Every row comes from one small tree of marks. The marks that hang from a mark follow it in brackets, in the order of their numbers. Every link used is in the known rows. Which tree was each row made from?
Known rows
k303[k778[k242[k585]] k873]: 3.60 0.77 -1.11 3.83 -0.39 1.69 -2.10 -1.98 1.99 2.31 -1.22 2.01 2.04 -1.83 3.64 -4.66 -2.67 -3.70
k778[k303]: -2.73 1.68 -0.15 2.14 -0.91 0.97 -2.03 -2.22 0.04 -0.71 0.11 -2.14 2.18 0.01 1.53 0.43 1.05 -2.07
k778[k242 k303]: -2.18 3.32 1.35 4.57 -2.59 1.42 -1.84 -1.33 2.41 -0.06 1.67 -2.43 1.75 -1.82 1.86 -0.77 -0.40 -3.13
k424[k242[k585]]: 2.48 -5.89 1.03 -2.73 -0.95 3.66 2.44 1.43 0.46 -2.47 -0.57 1.32 1.68 -2.99 -0.88 -2.47 0.28 1.71
k424[k599]: -1.31 -1.40 1.30 0.58 -0.44 0.28 1.81 -0.71 -2.49 -0.29 1.54 -1.35 -1.69 -1.92 -1.46 -0.47 0.16 2.94
k242[k424[k585 k599] k778]: 6.54 -5.81 1.90 -0.27 -0.74 3.90 4.80 5.01 -1.74 -2.25 1.42 -3.64 -2.40 -4.25 -5.80 -3.20 2.81 5.53
k778[k242 k303[k873]]: -1.22 4.94 0.89 6.09 -0.84 1.81 -3.46 -4.17 2.20 2.58 0.56 -3.01 3.60 -1.24 2.71 -0.41 -0.39 -5.66
k303[k778[k242[k424]] k873]: 3.17 0.57 -1.05 3.08 1.85 1.66 -2.02 1.50 1.67 4.08 -1.56 1.90 0.17 -1.74 3.60 -3.56 -0.92 -3.51
k242[k585[k424] k778[k303]]: 4.48 -3.06 1.18 3.12 -5.60 6.84 -1.25 -2.88 -2.76 -1.67 -2.20 -5.27 1.81 -3.06 -1.20 -1.48 0.91 0.67
k424[k242]: -1.01 -3.20 0.42 -1.25 0.79 2.28 0.95 2.25 1.42 -2.10 0.76 0.90 1.37 -1.47 -0.24 -1.53 1.82 0.10
k424[k242[k778[k303]] k585]: 1.39 -3.19 0.40 2.12 -0.77 5.85 0.27 3.09 3.50 -5.64 2.53 -4.05 4.14 -2.65 -2.49 -4.09 5.17 -1.00
k585[k424[k242]]: 0.42 -4.90 2.57 -1.31 -1.11 5.59 1.44 2.07 -0.90 -1.05 -1.06 -1.02 -1.33 -1.78 -1.62 -0.12 1.83 2.32
k424[k242[k585] k599]: 1.22 -7.21 2.34 -2.22 -1.34 3.91 4.27 0.66 -1.83 -2.84 0.97 0.16 0.13 -5.15 -2.28 -2.98 0.32 4.68
k778[k242]: 0.81 1.81 1.56 2.41 -1.46 0.30 0.42 0.74 2.34 0.88 1.33 -0.22 -0.51 -1.70 0.29 -1.22 -1.53 -1.04
k585[k424]: 1.37 -1.64 2.09 -0.08 -2.03 3.23 0.49 0.01 -2.25 0.96 -1.75 -1.88 -2.63 -0.30 -1.21 1.50 0.08 2.24
k424[k585 k599]: 1.19 -2.70 2.81 -0.62 -0.39 1.39 4.52 2.14 -0.94 -1.98 2.25 -2.11 -2.70 -1.89 -4.34 -0.81 1.18 4.80
k585[k242 k424]: 0.21 -4.08 3.39 1.99 -2.48 6.67 -1.62 1.52 -2.48 -1.45 -2.39 -1.50 -2.59 -1.88 -3.91 0.50 -0.93 2.50
k303[k778[k242] k873]: 0.33 3.39 -1.65 5.15 1.42 0.38 -3.54 -1.40 3.02 3.05 0.02 1.60 1.65 -0.36 4.31 -3.84 -1.17 -5.32

Which tree is each row?
0.08 -5.19 3.97 1.59 -1.02 4.81 2.24 3.66 -1.15 -4.26 1.91 -1.84 -2.80 -3.49 -7.00 -1.70 0.09 5.05 => k424[k585[k242] k599]
3.40 0.14 -1.18 4.06 0.34 3.81 -3.34 -2.06 -0.91 1.44 -1.99 -4.28 4.70 -1.82 0.99 -1.64 2.95 -3.68 => k242[k424 k778[k303[k873]]]
5.87 -6.22 2.47 1.45 -5.00 6.20 2.73 -1.53 -5.28 -1.06 -0.60 -4.44 -2.06 -4.94 -4.02 -2.52 0.07 5.64 => k242[k585[k424[k599]] k778]
5.80 -3.99 -0.36 0.97 -3.08 4.83 -0.14 -0.30 -1.73 -1.51 -2.03 -2.83 3.11 -3.98 -0.63 -2.83 1.26 0.36 => k242[k424 k585 k778[k303]]
7.51 -7.09 1.02 -0.53 -2.62 4.05 3.60 1.33 -4.23 -0.97 -0.71 -2.08 -0.69 -6.14 -3.35 -3.78 0.44 5.28 => k242[k424[k599] k585 k778]
2.05 -2.19 -0.09 6.20 0.10 7.30 -5.48 -0.59 -1.36 -0.82 -2.33 -3.94 4.58 -3.50 -1.64 -2.58 1.71 -3.63 => k585[k242[k424 k778[k303[k873]]]]
0.56 2.86 -1.91 6.15 0.01 2.73 -4.85 -4.95 0.31 0.46 -0.07 -4.77 5.98 -0.46 1.57 -1.66 2.51 -5.64 => k242[k778[k303[k873]]]
3.71 -4.34 1.92 1.87 -1.72 4.80 2.66 2.77 -1.74 -3.00 1.67 -5.51 -0.17 -4.43 -4.31 -2.87 3.89 3.54 => k242[k424[k585 k599] k778[k303]]
-1.18 -5.48 4.56 2.63 -2.89 6.93 0.26 0.71 -4.94 -1.56 -0.82 -2.77 -4.15 -3.96 -5.30 0.03 -0.81 5.18 => k585[k242 k424[k599]]
1.39 -2.54 5.51 3.42 -6.97 6.29 2.02 -3.05 -3.17 0.32 0.10 -4.93 -1.99 -5.56 -1.39 -0.67 -1.70 3.61 => k778[k242[k585[k424[k599]]] k303]
4.12 -4.04 5.62 1.38 -5.92 5.19 3.91 -0.72 -3.18 1.11 -0.11 -2.76 -4.13 -5.56 -2.95 -1.03 -2.71 5.63 => k778[k242[k585[k424[k599]]]]
2.72 -4.33 1.83 4.55 -3.13 7.95 -2.74 1.70 -2.16 -2.58 -1.50 -3.48 -0.74 -3.04 -4.65 -2.15 0.27 1.26 => k585[k242[k778] k424]
6.34 -1.90 -0.60 1.58 -0.04 2.99 -0.59 0.68 0.67 3.54 -2.77 2.63 0.77 -3.26 2.95 -4.47 -2.30 -1.77 => k303[k778[k242[k424 k585]] k873]
3.40 -5.75 3.95 -0.97 -4.45 4.90 3.74 -1.42 -5.63 0.08 -1.56 -2.65 -3.88 -3.73 -3.33 0.01 -1.25 6.83 => k242[k585[k424[k599]]]
5.01 -2.92 0.69 1.15 -1.38 4.75 0.73 3.57 0.77 -2.76 -0.01 -4.32 1.52 -2.33 -3.00 -2.41 3.75 0.77 => k242[k424[k585] k778[k303]]
-1.02 -5.08 2.26 3.82 -3.13 7.98 0.20 -0.60 -2.75 -3.23 1.52 -6.29 0.95 -4.91 -2.00 -2.85 4.18 1.78 => k585[k424[k242[k778[k303]] k599]]
